Known rows, with every step that occurs
tirif > ranib > maral > pamog > koti > rabo > kuva: [ 0.999  2.645  1.743 -2.477 -1.238  5.400  3.289 -0.225  1.318  0.121
 -1.983  2.504 -0.559 -0.941 -0.962 -3.134 -1.026 -0.662  2.162  0.843
 -0.883 -0.449 -2.770  3.332  2.191  0.379  0.938 -1.839  1.616 -0.479
  6.429  0.473]
rabo > geve > ranib > maral > pamog > koti: [ 0.166  3.190  1.422 -1.151  0.767  4.572  2.791 -1.416 -1.730  2.532
 -0.576 -1.150  0.441 -0.588 -1.056 -2.868 -1.292 -0.610  4.076  1.587
 -0.413  0.600 -0.105  3.338  2.277 -0.468  3.176 -2.922 -1.080 -0.153
  3.388  0.294]
maral > rabo > tirif: [ 0.416  2.237  1.105  2.153 -4.886  3.508  2.754  1.848 -1.354 -0.308
  0.281 -2.175 -0.902 -1.718 -1.034 -1.981 -1.891 -2.329 -0.630  0.723
 -2.005  0.320  0.031  3.135  0.888  0.532  0.178 -0.774  2.897 -1.673
  2.662 -0.650]
koti > rabo > tirif > ranib > maral > pamog: [ 0.498  3.233  1.802 -1.153 -2.624  5.949  2.580  0.426 -1.776  1.975
 -2.494 -0.812 -0.818 -0.130 -1.500 -3.986 -1.221 -1.054  1.715 -0.450
 -0.518 -0.569 -1.005  3.097  2.324 -0.494  0.677  0.388  1.027 -2.650
  4.893 -0.787]
tirif > ranib > maral > pamog > koti: [ 0.567  2.268  2.260 -2.556  0.044  6.540  3.049 -0.945 -2.216  3.154
 -1.189 -0.529  0.352 -0.075 -0.955 -2.247 -1.503  0.427  3.718  0.877
  0.055 -0.113 -1.879  4.131  2.934 -0.918  2.768 -1.677  1.641 -1.731
  3.648 -0.004]
geve > ranib: [-0.217  3.698  1.195  0.344 -0.597  2.105  2.934 -1.211 -2.198  0.295
 -0.342 -3.612  0.064 -0.156 -1.326 -2.571 -2.240 -0.567 -1.131  0.714
 -0.125  2.153  0.174 -0.188  2.206  0.531  2.427 -0.693 -0.026  0.375
  0.483 -0.580]
rabo > tirif > ranib > maral: [ 0.539  3.882  2.579 -1.158 -3.200  4.964  2.865 -0.890 -3.801  0.990
 -1.618 -2.167 -0.980  1.044 -1.196 -4.307 -1.797  0.059 -2.696  0.449
 -1.380  0.569 -0.202  2.560  2.531  0.050  0.692  0.900  2.610 -1.812
  4.458 -0.620]
maral > rabo: [ 0.203  1.117  1.137  0.689 -2.603  4.361  3.025  0.534 -1.565  0.070
  0.665 -2.307 -0.259 -1.906 -1.529 -1.190 -1.931 -2.056 -0.047 -0.154
 -0.823  0.593 -0.836  2.526  1.232  0.140  1.461 -1.231  2.533 -0.702
  0.071 -0.881]
rabo > kuva > ranib > maral: [ 0.596  2.512  0.917 -2.216  0.115  4.261  2.712  0.584 -2.558  0.304
 -1.241 -1.463  1.476 -1.056 -2.145 -3.700 -1.580  0.176 -2.832 -0.094
 -0.995  1.226 -1.575 -0.822  3.508 -0.501  2.146 -1.001  2.214  1.189
  5.368 -0.972]
tirif > ranib > maral > rabo: [ 0.372  1.849  2.315 -2.211 -2.511  6.479  3.545 -1.604 -4.054  0.440
 -0.593 -2.801 -0.854 -0.215 -1.579 -3.509 -1.428 -1.497 -0.097 -0.746
 -1.389  0.201 -0.675  3.726  1.750 -0.334  1.306 -0.056  3.614 -1.726
  1.174 -0.712]
koti > rabo > geve > ranib > maral > pamog: [ 0.136  3.403  0.850 -0.231 -0.045  4.594  2.347 -0.983 -1.679  1.901
 -1.356 -1.617 -0.099 -0.715 -2.024 -4.133 -1.289 -1.823  2.583 -0.311
 -0.276  0.425  0.148  2.129  1.932 -0.180  2.135 -1.265 -1.963 -0.248
  2.877 -0.509]
pamog > koti > rabo > geve > ranib > maral: [ 0.901  3.589  1.355 -0.128 -1.611  3.017  2.549 -1.842 -1.182  1.735
 -0.125 -2.394 -1.312 -0.102 -0.694 -4.209 -0.323 -1.741  0.096  1.740
 -1.404  0.999  0.294  3.100  1.596  0.906  1.613 -2.654 -1.446  1.067
  3.747  0.165]
ranib > maral: [ 0.361  2.367  1.474 -1.134 -0.721  4.789  2.616 -0.257 -3.228  2.210
  0.111 -2.173  0.195  0.598 -1.899 -2.992 -1.779 -0.107 -2.821 -0.189
 -0.345  0.867 -1.579  0.836  2.870 -0.364  2.238 -0.653  0.927 -0.292
  2.747 -1.243]
rabo > kuva: [ 0.046  2.836  0.992  0.337 -0.824  3.161  2.643  0.224  0.225 -1.872
 -0.514  1.095  0.604 -1.170 -2.022 -1.784 -3.037  0.252 -2.960  0.747
 -0.502  1.392 -1.911 -0.529  2.441  0.781  1.202 -1.022  1.685  0.894
  3.532 -0.415]
kuva > pamog: [ 0.383  2.277  0.905 -1.615  0.696  3.106  1.438  1.734 -0.402  1.676
 -0.085 -2.062  0.821 -1.437 -0.610 -0.281 -2.927 -0.170 -4.063  1.049
 -0.485  1.365 -1.776  0.061  3.062  0.824  3.939 -0.624  1.076  0.875
  1.600  0.068]
geve > ranib > maral > rabo: [ 0.062  2.144  1.203 -1.706 -1.739  4.681  3.991 -1.306 -4.119  0.935
  0.048 -3.823 -0.226  0.042 -1.860 -4.062 -1.033 -2.509  0.653 -0.991
 -1.437  0.808 -0.048  2.505  1.415 -0.420  2.517 -0.844  1.795 -1.217
  0.657 -0.689]
tirif > ranib: [ 0.373  3.325  2.478  0.130 -1.553  4.288  2.602 -1.442 -2.082 -0.286
 -1.266 -2.406 -0.601 -0.462 -1.447 -1.985 -2.721  0.593 -2.120  0.940
  0.121  1.284 -0.545  1.574  2.602  0.611  1.135  0.346  2.491 -0.305
  1.153 -0.617]
kuva > ranib: [ 0.618  2.042  0.894  0.510 -0.545  3.099  1.978  1.506 -1.803  1.039
 -0.490 -4.247  1.045 -2.409 -1.371 -1.396 -2.013 -0.042 -2.185  0.834
  0.163  1.698 -0.662 -0.782  3.180 -0.188  2.086 -1.189  1.702  1.325
  1.965 -1.272]

Rows
[ 0.438  2.021  1.473  0.574 -2.390  5.198  2.402 -0.876 -2.588  0.143
  0.639 -1.917 -0.759 -1.559 -2.114 -3.034 -1.835 -2.108 -0.951  0.174
 -1.897  0.699  0.192  3.393  1.167  0.233  1.096 -1.624  1.119  0.175
  1.748 -0.462]
ranib > maral > rabo > geve
[ 1.409  2.162  1.009  0.350 -0.943  4.658  1.567  1.043  0.547  2.566
 -0.587 -1.513 -0.268 -3.132 -0.830 -2.244 -0.364 -1.469  2.437  1.663
 -0.756  0.175 -0.683  3.214  2.078  0.178  1.304 -3.526 -1.140  1.432
  5.003 -0.083]
kuva > ranib > maral > pamog > koti > rabo > geve
[ 0.413  4.224  0.991  2.534 -2.087  1.375  1.985 -1.373  0.168 -0.753
 -0.376 -3.013 -1.375 -1.681 -1.200 -3.066 -1.730 -1.969 -1.279  1.554
 -0.788  1.858  1.282  0.998  1.150  1.596  0.677 -1.477 -1.899  1.833
  1.381 -0.124]
koti > rabo > geve > ranib
[ 1.483  2.248  0.753 -0.113 -3.083  4.084  2.168  3.206  0.199  3.523
 -1.127 -1.561 -0.283 -1.993 -0.221 -2.737  0.236 -1.967  2.371  1.450
 -1.259 -0.509 -1.079  3.170  2.263 -0.188  0.821 -2.499  0.849 -1.014
  7.175 -0.558]
kuva > ranib > maral > pamog > koti > rabo > tirif
[ 0.980  3.520  0.981 -0.116 -3.221  3.337  2.988  1.049 -0.155  2.707
 -1.128 -1.262 -1.043 -0.160 -0.208 -3.677  0.110 -2.286  3.134  1.399
 -1.419 -0.374 -0.474  3.681  1.545  0.269  1.138 -2.053 -0.432 -1.827
  6.072  0.025]
geve > ranib > maral > pamog > koti > rabo > tirif
[ 1.487  3.367  2.452 -1.195 -4.185  4.712  2.686 -0.219 -1.487  1.940
 -1.373 -1.470 -2.051  0.468 -0.082 -3.917 -0.238 -1.058 -0.990  1.523
 -1.788 -0.199 -0.847  4.226  1.976  0.695  0.005 -0.848  2.180 -1.530
  5.968 -0.078]
pamog > koti > rabo > tirif > ranib > maral
[ 1.404  1.973  0.782 -2.414 -1.085  3.928  2.785  1.351  0.071  1.309
 -0.929 -0.903  0.382 -1.646 -0.981 -3.391 -0.011 -0.814 -0.882  0.992
 -1.345  0.404 -2.393  1.001  2.831  0.230  1.597 -2.834  1.581  1.452
  6.889 -0.388]
pamog > koti > rabo > kuva > ranib > maral
[ 0.823  2.419  0.477 -1.927 -0.364  2.534  1.683  2.287  2.674 -0.618
 -0.733  1.007  0.159 -2.235 -0.766 -1.044 -2.359 -1.092 -4.168  1.183
 -1.153  0.643 -2.710  0.021  2.722  1.781  2.473 -1.185  0.901  1.852
  4.514  0.600]
koti > rabo > kuva > pamog
[-0.171  2.637  0.906 -2.262 -1.444  4.119  4.137 -1.317 -2.253 -1.939
 -0.602 -0.405  0.300 -0.355 -2.139 -4.344 -1.540 -1.945 -0.056 -0.676
 -2.059  0.781 -0.945  1.557  1.594  0.182  1.806 -0.956  2.601 -0.412
  3.198 -0.032]
geve > ranib > maral > rabo > kuva
[ 0.290  1.788  0.535 -2.625 -0.236  3.529  2.415  1.720  0.662 -1.407
 -0.269  0.408  0.791 -2.465 -1.041 -0.969 -2.907 -1.478 -2.584  0.301
 -1.803  0.640 -2.231  1.314  2.158  1.117  3.226 -1.032  3.109  0.770
  2.991  0.737]
maral > rabo > kuva > pamog
[ 0.466  1.746  1.262  0.021  0.168  4.651  2.649  1.003  0.086  2.814
  0.021 -0.308  0.906 -1.672 -0.771 -0.022 -1.903 -0.122  3.666  1.610
  0.534  0.307 -1.904  2.788  2.585 -0.443  2.719 -2.836  0.502 -0.745
  2.458 -0.331]
maral > pamog > koti
[ 0.513  2.189  0.834 -5.142  0.480  3.599  3.533 -0.072 -0.445  0.415
 -0.258 -0.147  0.719 -0.774 -0.138 -2.546 -1.118 -1.635  0.566  1.263
 -2.561  0.505 -1.793  3.017  2.367  0.830  4.492 -2.569  2.338  0.416
  4.580  1.638]
geve > ranib > maral > rabo > kuva > pamog > koti
[ 0.991  2.316  1.103  2.457 -1.788  3.758  1.503  0.736  2.442  1.415
 -0.017  0.094 -0.993 -3.025 -0.721 -0.728 -1.369 -1.579  2.490  2.361
 -0.214  0.278 -0.728  3.674  1.305  1.011  0.592 -3.501 -1.464  1.049
  3.410  0.207]
maral > pamog > koti > rabo > geve
[ 0.504  1.561  0.550 -0.443 -1.317  3.380  3.000  1.478 -0.592 -2.061
 -0.818 -1.855  1.060 -3.550 -1.801 -1.892 -1.897 -1.401 -0.646  0.151
 -1.347  1.013 -1.181  0.300  2.248  0.211  1.367 -1.537  3.545  1.318
  3.299 -0.612]
maral > rabo > kuva > ranib
[ 1.576  3.287  2.341 -3.119 -2.975  4.277  2.160  0.704 -0.754  2.383
 -1.536 -1.412 -1.432  0.162  0.689 -3.333 -0.460 -1.106 -2.148  1.827
 -2.190 -0.266 -1.261  4.079  2.552  0.990  1.649 -0.706  2.246 -1.139
  6.370  0.759]
kuva > pamog > koti > rabo > tirif > ranib > maral
[ 0.855  1.993  0.840 -1.665 -0.980  4.764  2.953  1.004  1.782  0.997
 -0.978  2.707 -0.015 -1.279 -1.285 -2.556 -0.863 -1.066  2.118  0.718
 -0.803 -0.436 -3.103  2.789  2.221  0.395  1.291 -2.847  0.483  0.113
  6.597  0.010]
ranib > maral > pamog > koti > rabo > kuva
[-0.039  2.095  1.130 -1.500  0.619  6.150  2.725  0.322 -2.797  3.106
 -0.710 -0.937  1.161 -0.262 -2.534 -2.534 -2.155 -0.197  1.637 -0.999
  0.438  0.077 -1.843  1.404  3.045 -1.403  3.034 -0.681  0.306 -1.590
  2.620 -1.257]
ranib > maral > pamog
[ 1.098  1.769  0.255 -0.571 -0.317  3.563  2.401  2.459  2.327  0.403
 -1.585  0.366  1.131 -3.718 -0.975 -1.371 -0.986 -0.899  2.268  1.549
 -0.275  0.334 -2.217  0.831  2.595  0.245  1.476 -3.121  1.264  1.442
  5.788 -0.153]
maral > pamog > koti > rabo > kuva > ranib
[ 1.308  1.154  0.843 -1.385 -0.694  4.974  2.410  2.164  0.301  3.994
 -0.782 -1.954  0.302 -2.126 -0.756 -1.819  0.262 -1.512  3.231  0.845
 -0.128 -0.405 -2.211  2.581  2.583 -0.416  2.109 -3.216  0.154  0.098
  4.961 -0.640]
kuva > ranib > maral > pamog > koti > rabo
[ 1.546  3.499  2.210 -0.915 -3.601  3.123  1.836  1.289  1.368  0.953
 -1.616 -1.259 -1.744 -1.316  0.981 -1.550 -1.184 -1.160 -1.795  2.903
 -1.770  0.069 -0.682  3.727  2.107  1.929  0.909 -0.745  2.193 -0.697
  5.219  1.105]
kuva > pamog > koti > rabo > tirif > ranib
[ 0.624  3.633  0.884  1.650 -0.905  2.395  2.239 -0.995  1.262  0.849
 -0.831 -1.420 -0.822 -2.047 -0.715 -2.288 -1.233 -2.106  3.506  2.208
 -0.374  1.073  0.585  2.911  1.224  1.070  1.563 -3.016 -2.107  1.050
  2.451  0.449]
maral > pamog > koti > rabo > geve > ranib
[ 1.302  2.045  2.006 -1.845 -1.462  5.992  2.810  0.041  0.047  3.053
 -1.341 -0.385 -0.983 -0.683 -0.480 -2.408 -0.249 -1.045  3.441  0.850
 -0.107 -0.652 -2.096  4.325  2.154  0.034  1.446 -2.048  0.625 -1.217
  4.323 -0.074]
tirif > ranib > maral > pamog > koti > rabo
[ 0.771  3.031  2.265 -1.819 -1.669  5.919  3.022 -0.098 -1.845  2.767
 -1.623 -0.346 -0.079  0.117 -0.559 -2.727 -1.310 -0.058  3.417  1.465
 -0.776 -0.420 -1.071  4.664  2.516 -0.563  1.845 -1.311  2.111 -2.571
  5.454  0.061]
rabo > tirif > ranib > maral > pamog > koti
[ 0.563  3.181  2.396  0.964 -4.827  4.309  2.961 -0.263 -2.035 -1.291
 -1.329 -2.415 -1.595 -1.326 -0.876 -2.733 -2.071 -1.498 -0.669  0.893
 -1.796  0.494  0.505  3.822  1.228  0.580 -0.333  0.558  4.157 -1.995
  2.287 -0.231]
maral > rabo > tirif > ranib
[ 0.662  1.929  0.422 -2.060  0.420  5.292  2.537  1.727 -0.609  1.590
 -1.972 -0.282  1.368 -1.978 -2.323 -3.275 -1.202 -1.080  1.893 -0.981
 -0.188 -0.026 -2.272  0.232  3.073 -0.855  2.000 -1.343  0.789  0.127
  5.592 -1.111]
koti > rabo > kuva > ranib > maral > pamog
[ 0.336  3.272  1.181 -0.257 -3.940  3.614  3.491 -0.068 -3.510  0.260
 -0.341 -3.157 -0.813  0.113 -1.147 -4.520 -0.899 -2.715 -0.111 -0.094
 -2.749  0.451  0.731  3.066  1.057  0.066  1.117 -0.368  2.301 -2.044
  3.327 -0.474]
geve > ranib > maral > rabo > tirif
[ 1.031  2.285  0.349  0.352 -1.473  2.473  2.236  2.068  1.467 -1.115
 -1.356 -1.202  0.447 -3.245 -1.368 -2.157 -1.421 -1.015 -2.289  0.825
 -0.645  1.234 -1.706 -0.954  2.615  0.890  0.609 -1.573  1.534  2.299
  4.916 -0.737]
koti > rabo > kuva > ranib
[ 0.221  2.531  1.279 -2.254  0.883  4.786  3.491 -0.748 -2.150  3.484
 -0.647 -1.367  0.939  0.168 -0.953 -2.664 -1.066 -0.412  4.374  0.736
  0.110  0.304 -1.202  2.715  2.767 -0.927  3.735 -2.465 -0.140 -1.188
  3.201 -0.024]
geve > ranib > maral > pamog > koti
[ 0.196  2.229  0.552 -2.379  1.533  5.491  2.743  1.043 -2.142  1.403
 -1.974 -0.448  2.237 -1.647 -2.470 -3.116 -1.946  0.010  1.423 -1.001
 -0.017  0.396 -1.991 -0.132  3.555 -1.331  2.791 -0.958  1.486 -0.069
  5.020 -1.019]
rabo > kuva > ranib > maral > pamog
[ 0.943  1.878  1.846 -5.224 -0.246  5.150  3.248 -0.209 -0.311  0.075
 -0.895  0.582  0.141 -1.028  0.077 -2.023 -1.453 -0.822 -0.165  1.453
 -2.473 -0.081 -2.357  4.234  2.600  0.822  3.453 -1.829  4.079 -0.156
  5.006  1.710]
tirif > ranib > maral > rabo > kuva > pamog > koti
[ 1.524  1.597  0.959 -1.319 -1.285  2.745  1.716  2.452  2.588  2.662
  0.504 -1.173 -0.592 -2.031  0.644  0.037 -0.864 -1.491 -1.399  2.321
 -0.823  0.273 -2.611  2.423  2.256  1.767  2.662 -2.909  0.054  1.253
  3.503  0.537]
kuva > pamog > koti > rabo
